Each row comes from the steps of one path. Every step used is in the known rows, and no mark comes twice. Write the path behind each row, first mark first.
In the rows, 128 means zero.
Known rows:
H > B > E > N > C: [142 143 129 116 168 116 196  71  87 182 143 125 147  93  94 185  90 187
 111 153 162  91 142 151 136]
C > N > H: [186  78  56 135 150 174 113 116 140 171 108 135 116 164 176 149 145 159
  99 132 130 127 130 147 130]
Z > H > B > E: [124 103 112 106 134 182 133  97  87 116 104 140 121 148  82 148  82 155
 135 143 147 103 173 153 117]
N > H > B: [178 104 106 143 124 163 108 124 103 162  97 122 127 144 139 179 111 201
 124 168 156 136 129 141 114]
N > H > B > E > M: [134 100  89 156 107 158 152 125 120 163 129 113 102 176 137 145  99 192
 131 143 146 131 125 166 119]
P > M > E > B > H > N: [131 126 145 132 200  91 130 112  71  96  88 164 148 130 118 153 103 113
 102 143 157  99 110 151 113]
P > M > E: [132 155  74 164 139 115  60 143 143  66 119 149 102 109 119 155 108 114
 112 185 104 122 172 140 170]
B > E > M: [109 129  62 154 129 148 137 130 174 100 163 119  85 137 136 103  96 136
 145 144 133 149 163 146 169]
Z > H > B > E > M > P: [ 98 107 129 143 131 188 165 104 149 138 116 170  94 142 127  95  91 126
 152 126 142 150 120 119 108]
N > C: [165 154 102 148 152 126 134  93 141 134 141 112 120  90 147 141 106 127
 114 167 134 146 149 110 170]
C > N > E > M: [161  91  82 132 132 191 124  86 190 135 147 136  96 117 190 111  99 145
 131 141  90 134 146 112 204]
P > M: [126 120  64 181 129 132  71 133 170  91 133 143  77 125 148 145 116 115
 140 176 109 140 173 137 160]
H > B > E: [131 132  80 119 147 158 135 120 109 108 120 134 121 117  86 151  77 165
 149 175 151 120 163 156 152]
P > M > E > B > H > N > C: [132 139 174 134 207  61 166  76  46 133  99 149 163 112 126 154  97 111
  76 148 158  89  98 133 130]
G > M > E: [128 190  80 128 138 150  67 171 157  45 101 152 139  87 104 148 124 115
  85 178 153 151 182 145 170]
P > M > E > B > H: [137 130 123 162 169 123 111 113 100  92 115 162 140 128 102 164  99 131
 108 177 137  99 136 122 154]
M > E > N > C: [166 183 139 128 186  92 136  98 122 141 131 126 151  67 115 177 113 150
  69 153 146 103 144 130 159]
N > E: [154 128  97 135 124 173  84 111 149  85 141 125 100  85 142 128  90 143
 146 180 106 134 190 119 199]
C > N > H > B > E > M > P: [134  77  75 141 144 196 180 106 132 194 109 156 106 161 177 116 121 153
 125 116 145 144  76 143 121]
B > H: [136 102 102 160 178 134 116 126 130 134 109 128 125 105 123 153 129 170
 115 147 167 132 149 132 165]
G > M > E > B > H: [128 170 127 132 173 150 120 139 114  76  99 166 179 110  79 168 121 134
  76 175 180 118 144 124 151]
B > H > N > E > M > P: [104  96 151 153 178 132 156 106 142 154 110 148  96  73 192  75 118 128
 136 103 151 168 104 118 162]

Write each row's path:
[157 121  97 171 132  97  72 147 119 146 113 151 113 146 142 201 149 155
  80 146 119 102 151 169 115] : P > M > E > N > H
[126 123 105 119 162 141 162 106 111 147 128 145 133 116  86 181  94 184
 141 153 160  99 157 170 129] : H > B > E > N
[121 107 101 166 118 176 157 128 136 167 121 138  90 150 161 116 108 161
 140 139 148 161 101 141 116] : N > H > B > E > M > P
[163 140 136 132 190 137 130 110  98 102 112 144 166 109  92 164  97 156
 102 173 168 106 126 118 159] : M > E > B > H
[145 120 176 121 218 101 207  62  66 172 122 125 166 111 141 141  97 132
 100 126 186 113  92 116 122] : E > B > H > N > C
[173 102 101 153 142 136 112 132 140 178 128 130 119 149 158 186 148 177
  99 127 145 130 146 157 104] : E > N > H
[143  99 141 102 167 145 119 110 114 123  95 149 114 147 146 120 113 115
 115 102 152 135 150 153  89] : Z > H > N
[130  96 135 117 184 124 128 100  88 133  99 126 121  91 145 127 105 157
 119 119 160 119 154 149 168] : B > H > N > E
[147 119 114 103 155 144 113 110 125  99 119 130 108  93 160 114  85 130
 135 149 125 135 164 147 165] : H > N > E
[140 103  74 142 142 131 130 131 109 161 139 128 112 160 124 178 138 168
 106 119 144 106 161 185 107] : B > E > N > H
[145  98 149 124 213 125 173  98  92 145 111 149 150 130 132 140 103 141
 116 123 181 120 109 139 103] : E > B > H > N
[116  89 146 142 165 118 147 103 130 147 117 119 108 102 173 108 107 164
 122 109 151 140 127 145 168] : B > H > N > E > M
[136  84 158 116 131 153 124  89 143 127 119 140  91 141 182  92  90 126
 131 100 112 139 154 140 126] : Z > H > N > E > M
[135 127 106 172 126 188 115 119 213 108 152 146  68  76 195  74  99 116
 159 153 103 180 145  93 194] : N > E > M > P
[137 116 151 131 208  80 181  83  74 177 102 113 142  90 149 144 125 153
  87 111 187 132 111 141 141] : B > H > N > C
[ 90 130  75 171 147 161 147 140 195 104 154 150  71 110 160  74 111  98
 156 136 128 181 133 125 162] : B > E > M > P
[155 152 183  98 230  85 187  70  47 143 100 129 189  95 115 148  95 140
  72 140 187  94  90 125 131] : M > E > B > H > N > C
[158 100 139 134 158 173 143  77 112 116 137 142 141 112 119 139  82 162
 135 172 134 103 158 102 180] : N > E > B > H
[171  99  73 112 152 190 114  85 149 118 133 144 111 107 163 127 101 137
 128 157 100 119 170 117 204] : C > N > E
[177 132 116 137 154 124  94 143 116 152 107 138 141 131 134 198 137 182
  80 141 148 115 143 158 114] : M > E > N > H
[148  72  72 133 129 175 167 100 118 193 116 131 121 189 158 146 107 184
 115 123 143 118 106 164 121] : C > N > H > B > E > M
[147 135 167  99 221 114 147 111  63 114  92 150 172 113 110 145  96 143
  91 138 194 106 103 141 113] : M > E > B > H > N
[151 157 105 151 146 139  87 121 140  57 135 163 124 132 115 151  77 100
 121 199 106 108 149 118 145] : P > M > E > B
